Known rows, with every way that one mark hangs from another:
[k_55 [k_147 k_563] k_301]: [-0.72 -0.28  2.24  2.52  4.46  0.79  1.04 -5.45 -0.87  1.31  0.33  2.20
 -2.59 -0.66  0.77 -0.84 -2.15 -0.51 -0.63 -0.16 -0.78]
[k_181 [k_787 [k_739 [k_147 k_563]]]]: [-0.05  1.09 -1.32  0.82 -0.07  0.59 -0.02 -1.25 -1.03 -1.31  0.03  0.34
 -0.72 -0.68  1.12 -0.33  0.68 -0.15  0.24  1.49  0.52]
[k_829 k_79 [k_181 [k_787 [k_739 k_147]]]]: [ 0.78 -1.87 -0.62 -0.96  1.23  0.00 -0.39 -0.40 -0.52 -1.25 -1.22 -1.35
  2.61  0.67 -1.17 -0.03  1.82  0.23  1.95 -0.30 -0.84]
[k_55 k_147]: [-0.05  0.30  1.25  1.11  4.25  1.66  0.90 -0.95  0.62  1.13  1.65  0.71
 -1.34  0.22 -0.38 -0.15 -1.68 -0.23 -1.69 -0.45 -1.56]
[k_739 [k_829 k_79 k_181]]: [ 0.28 -1.68  1.42  0.20  0.22 -1.23 -1.44  1.98  1.71  1.79  1.40 -0.23
  2.34  0.21 -2.25  0.82 -2.77  1.11  0.38 -2.66 -0.51]
[k_787 k_181 [k_739 k_829]]: [ 2.05 -0.74 -0.94 -0.90 -1.57  0.91 -0.42 -0.08  0.16  0.44 -0.43 -0.60
  0.20 -0.97 -1.97 -0.82  1.29  0.70 -2.67  1.57  0.78]
[k_739 k_787]: [-0.74  0.92  2.47  0.16  1.49  0.58  0.00  4.27 -0.24 -0.05  0.55  0.52
 -0.84  0.48  1.34  0.14  0.64 -0.50 -0.12  0.94 -0.85]
[k_79 [k_829 [k_181 k_787]]]: [-0.26  0.55  1.65 -1.79  3.22  0.47  1.27  2.34  0.80 -0.14  0.93 -0.15
 -0.32  1.23 -0.09  0.97  0.53 -0.42 -1.06 -1.89 -1.04]
[k_147 [k_181 [k_787 k_739]] k_563]: [-1.45  0.57 -0.19 -0.61 -2.62 -0.14  0.73 -0.10 -1.70 -1.40  0.53  0.44
 -1.92 -0.22  1.51 -0.74  0.46  0.56  2.15  1.63  0.67]
[k_147 k_563]: [-0.98  1.35  0.95  1.74 -0.28  0.62 -0.73 -0.16  0.54  1.23  2.23  1.63
 -1.33 -0.55  0.44 -0.07 -1.80  0.73  0.00  0.48  0.01]
[k_79 [k_829 k_181]]: [ 0.15  0.17  1.53 -0.96  3.59  1.02  0.00 -0.35  1.64  1.47  1.43  0.19
  0.09  0.74 -1.59  0.57  0.46  0.12 -2.00 -1.25 -0.92]
[k_79 k_829]: [ 0.44  2.70  1.12 -0.58  3.53  1.07  0.82  1.31  1.82  1.17  0.67  0.31
 -0.24  0.88 -0.65  0.41  0.33  0.00 -2.55 -0.27 -1.03]
[k_147 k_181 k_563]: [-1.86  1.17  0.09  0.95 -2.41 -0.02 -0.28 -0.61  0.18  0.74  1.83  1.21
 -1.62  0.04  0.82 -0.37 -1.04  0.67  1.26  0.74  0.38]
[k_181 [k_787 [k_739 k_147 [k_829 k_79]]]]: [ 1.45  0.65 -1.15 -0.84  0.48 -0.93 -0.07  1.63  0.09 -0.83 -1.58 -1.32
  2.49 -0.03 -0.81  0.72 -0.36  0.15  0.46 -0.79  0.12]
[k_829 k_79]: [ 0.21  1.35  1.12  0.50  0.95  0.02 -0.34  2.67  1.21  1.02  0.50  0.11
  1.64  0.74 -0.82  0.09 -0.61  0.54  0.68 -0.19 -1.38]
[k_787 k_181 [k_739 k_147]]: [ 2.21 -0.14 -2.60 -0.13 -0.66  2.20 -0.57 -2.84 -0.19 -0.38 -1.80 -0.94
  0.79 -0.37 -1.29 -1.45  4.73  0.17 -2.11  3.05  0.28]
[k_55 [k_147 [k_181 k_787] k_563] k_301]: [-1.93 -0.24  1.49  1.05  1.55 -0.24  2.47 -3.92 -2.20 -0.67 -0.54  1.63
 -3.36 -0.06  2.49 -0.68 -1.30 -1.22  1.62 -0.70 -0.37]
[k_787 k_181 [k_739 k_147 [k_829 k_79]]]: [ 2.96 -0.41 -2.49 -0.18 -1.74 -0.02 -1.50 -1.17  1.13  0.21 -2.57 -1.73
  3.07 -0.45 -2.77 -0.59  1.93  0.50 -1.05  0.96  0.57]
[k_181 [k_787 [k_739 k_829]]]: [ 0.66  0.42  0.37 -1.29  0.78 -0.08  1.07  2.56 -0.89 -0.75  0.61 -0.25
 -0.37 -0.73  0.05  0.40 -0.79  0.29 -1.18 -0.18  0.09]
[k_55 [k_147 [k_181 [k_787 k_739]]] k_301]: [-0.50 -1.54  0.94 -0.97  3.31  0.68  3.31 -4.39 -3.38 -1.89 -2.48  0.05
 -2.16  0.42  1.05 -1.27  1.68 -1.12  0.35  0.72 -1.01]
[k_181 k_787]: [-0.51  1.61  0.85 -0.52  0.91  0.67  1.39  4.03 -0.47 -0.72  1.13  0.38
 -0.78  0.28  1.51  0.35 -0.29 -0.54 -0.34 -0.22 -1.01]
[k_181 [k_787 k_739]]: [ 0.18  0.65  0.42 -1.10  1.33  1.00  1.01  2.27 -1.44 -1.55  0.12 -0.11
 -0.71  0.04  0.63 -0.14  1.37  0.07 -0.55  1.25 -0.58]
[k_181 [k_787 [k_739 k_147]]]: [ 0.72  0.96 -1.37 -0.51  1.49  1.23  0.74 -0.10 -1.07 -1.74 -0.65 -0.66
  0.42 -0.01  0.72 -0.09  2.21 -0.36 -0.86  1.30 -0.49]
[k_79 [k_829 [k_181 [k_787 [k_739 k_147]]]]]: [ 1.08 -0.24 -0.61 -2.05  3.24  1.16  0.69 -1.95  0.14 -1.01 -0.95 -1.16
  0.70  0.64 -0.91  0.39  2.96 -0.18 -1.37 -0.31 -0.68]

Rows:
[-0.25  0.49 -0.09 -0.07 -1.89 -2.15 -0.59  2.65  0.87  0.16 -1.70 -0.96
  2.09  1.00  0.30  0.85 -0.15 -0.40  2.25 -0.80  0.21] => [k_739 [k_147 k_181] k_787 [k_829 k_79]]
[-1.13 -0.08 -0.46 -0.94 -3.49 -1.11  0.55  0.32 -1.17 -0.65  0.73  0.32
 -1.75 -0.87  0.87 -0.03 -1.44  0.63  1.55  0.13  1.44] => [k_147 [k_181 [k_787 [k_739 k_829]]] k_563]
[-0.02  0.13 -0.20 -2.18 -2.32 -1.78  0.74  3.26 -0.51 -1.05 -1.22 -1.19
  1.27  0.38 -0.47  0.33 -0.17  0.54  2.14 -0.47  0.23] => [k_147 [k_181 [k_787 [k_739 [k_829 k_79]]]]]
[-1.16 -0.69  1.18 -0.29  3.18  0.39  3.41 -2.55 -2.16 -1.19 -1.57  0.53
 -2.23  0.72  1.93 -0.61 -0.09 -1.61  0.37 -0.73 -1.46] => [k_55 [k_147 [k_181 k_787]] k_301]
[ 1.60 -2.67 -1.04  0.07  0.88 -0.57 -1.93 -2.10  0.97  0.83 -0.74 -1.20
  3.48 -0.04 -3.26  0.33 -0.46  1.21  0.19 -1.06  0.03] => [k_787 [k_739 k_147 [k_829 k_79 k_181]]]
[-0.46 -0.88  1.66 -0.86  1.07 -0.53  0.05  3.82  0.20 -0.40  0.69 -0.26
  1.61  1.13 -0.19  0.51 -0.58 -0.03  2.18 -1.99 -1.34] => [k_829 k_79 [k_181 k_787]]
[ 0.90 -0.03 -2.21 -0.52 -1.60 -1.01 -0.69 -1.59  0.62  0.17 -1.82 -1.41
  2.72  0.20 -2.02  0.10  0.30  0.87  0.81  0.32  0.35] => [k_787 [k_739 [k_147 k_181] [k_829 k_79]]]
[-0.91  1.27  0.64  2.08 -0.32  0.17 -1.20  0.40  0.11  0.23  0.07  1.14
 -0.88 -0.28  1.70  0.09 -0.05 -0.51  0.68  1.27  0.45] => [k_739 [k_147 k_563] k_787]
[-1.83  0.68 -0.23  1.04 -2.22 -0.45 -0.72 -0.54 -0.08 -0.27 -0.08  0.71
 -1.23  0.20  2.00 -0.10  0.87 -0.40  2.02  1.46  0.66] => [k_739 [k_147 k_181 k_563] k_787]
[-2.01  0.41  0.69  0.58 -0.09  0.08  1.61 -0.71 -0.42 -0.41  1.61  1.05
 -3.31  0.34  1.96 -0.29 -2.01 -0.72  1.96 -0.63 -0.30] => [k_55 [k_147 [k_181 k_787] k_563]]
[-1.61  1.55 -1.91  0.70 -2.54 -0.33  0.43 -0.67 -0.41 -1.16  0.51  0.49
 -1.24  0.02  2.45  0.05 -0.30 -0.29  1.63  0.04  0.67] => [k_739 [k_147 [k_181 k_787] k_563]]
[ 1.44 -0.09 -2.57  1.15 -2.26  1.55 -1.40 -4.15  0.04 -0.01 -0.80  0.01
 -0.26 -1.16 -0.81 -1.58  3.26  0.47 -0.90  3.20  1.10] => [k_787 k_181 [k_739 [k_147 k_563]]]
[ 1.16 -0.02  1.54 -0.62 -2.19 -1.07 -0.80  5.55  0.98  0.71 -1.16 -0.66
  1.54  0.53 -0.59 -0.06  0.73 -0.33  0.70 -0.21  0.21] => [k_739 [k_787 k_181] [k_829 k_79]]
[-0.13 -2.18  1.01 -1.41  1.32  0.96  0.57  0.58 -1.46 -1.14  0.61 -0.21
 -0.13  0.24 -0.39 -0.16  1.25  0.27  0.15  0.34 -0.57] => [k_829 [k_181 [k_787 k_739]]]
[ 0.35 -1.91  1.16  0.12  0.65 -1.59 -2.01  1.94  1.22  0.89 -0.64 -0.82
  2.93  0.65 -1.20  1.11 -0.96 -0.15  1.08 -1.92 -0.25] => [k_739 k_147 k_787 [k_829 k_79 k_181]]
[-1.14  1.13 -1.96  0.66 -3.59 -1.48  0.09 -0.28 -0.01 -0.49  0.71  0.29
 -1.01 -0.60  1.70  0.69 -2.41 -0.07  0.66 -1.20  1.35] => [k_739 [k_147 [k_181 k_787] k_563] k_829]
[-2.19  1.50  0.04  0.13 -2.79 -0.46  0.84  1.79 -0.68 -0.86  1.63  1.03
 -2.14  0.09  2.27 -0.02 -0.96 -0.08  2.19 -0.08  0.31] => [k_147 [k_181 k_787] k_563]
[ 1.84 -0.12 -0.36  0.08 -1.94 -0.92 -1.64  3.39  1.32  0.33 -2.05 -1.20
  2.42  0.59 -0.40 -0.08  1.53 -0.74  0.29 -0.06  0.48] => [k_739 k_147 [k_787 k_181] [k_829 k_79]]
[-0.12 -0.11 -2.58  0.60 -3.03 -0.57 -1.16 -4.44 -0.03  0.43 -0.08  0.06
 -0.27 -1.26 -0.62 -0.08 -0.85  0.98 -0.11  1.05  1.77] => [k_787 [k_739 [k_147 k_181 k_563] k_829]]
[ 0.64 -1.78 -1.16  0.84  0.88 -0.04 -1.44 -2.03  1.42  1.28  1.32 -0.30
  1.46 -0.55 -1.49  0.80 -1.81  0.68 -2.23 -1.75  0.05] => [k_739 k_147 [k_829 k_181]]
[-0.90  0.88 -2.31  1.64 -3.06 -1.12 -1.03 -2.79  1.08  1.11  0.88  0.45
 -0.31 -0.78  0.26  0.41 -2.13  0.81 -0.15 -0.54  1.49] => [k_739 [k_147 k_181 k_563] k_829]
[-1.50 -0.59  1.24  1.82  2.39  0.26  1.35 -6.48 -1.23  0.79 -0.38  1.77
 -2.85 -0.25  0.97 -1.06 -1.40 -0.39  0.77  0.03 -0.50] => [k_55 [k_147 k_181 k_563] k_301]
[ 1.09  0.26 -0.60  0.46 -0.86  1.16 -0.58  1.55 -0.07 -0.57 -1.55 -0.44
  0.33  0.34  0.92 -0.77  3.99 -1.20 -1.03  2.16 -0.14] => [k_739 k_147 [k_787 k_181]]
[-0.80 -2.12  0.88  1.59 -0.63 -1.16 -2.12 -0.55  0.80  1.03  1.18  0.77
 -0.19 -0.68  0.27  0.75 -1.95  0.07  0.19 -1.17  1.09] => [k_739 [k_147 k_563] k_787 [k_829 k_181]]
[ 0.53 -0.53  1.57 -2.80  3.20  1.00  1.22  0.26 -0.25 -0.72 -0.12 -0.67
 -0.22  0.81 -1.09  0.18  2.29 -0.18 -0.96 -0.43 -0.67] => [k_79 [k_829 [k_181 [k_787 k_739]]]]
[ 0.89  0.41  0.75 -1.35  0.17 -0.99  0.41  4.13 -0.11 -0.59 -0.51 -0.80
  1.51  0.00 -0.73  0.52 -1.23  0.38  0.86 -0.79 -0.13] => [k_181 [k_787 [k_739 [k_829 k_79]]]]
[ 0.72 -2.57  0.81 -0.51  1.00  0.40 -1.02 -1.37  0.15  0.99  1.34 -0.28
  0.71 -0.79 -2.38  0.11 -0.94  1.31 -1.80 -0.43  0.09] => [k_787 [k_739 [k_829 k_181]]]
[ 0.90 -0.18  1.29 -0.40 -1.84  0.02 -0.26  4.40  0.41  0.47 -0.24 -0.12
 -0.26 -0.30  0.28 -0.22  0.89 -0.51 -1.58  0.43  0.72] => [k_739 [k_787 k_181] k_829]
[ 0.02  0.67 -2.32  0.35 -1.57 -0.38 -0.18 -1.20  0.87  0.48 -0.02 -0.53
  0.66 -0.24 -0.31  0.63 -0.94  0.21 -1.42 -0.72  0.51] => [k_739 [k_147 k_181] k_829]
[ 0.15  1.09 -1.33  2.11 -0.74 -0.39 -1.32 -1.78  1.33  1.62  1.76  0.93
 -0.18 -1.31  0.02  0.72 -3.04  0.65 -1.63 -0.75  1.07] => [k_739 [k_147 k_563] k_829]
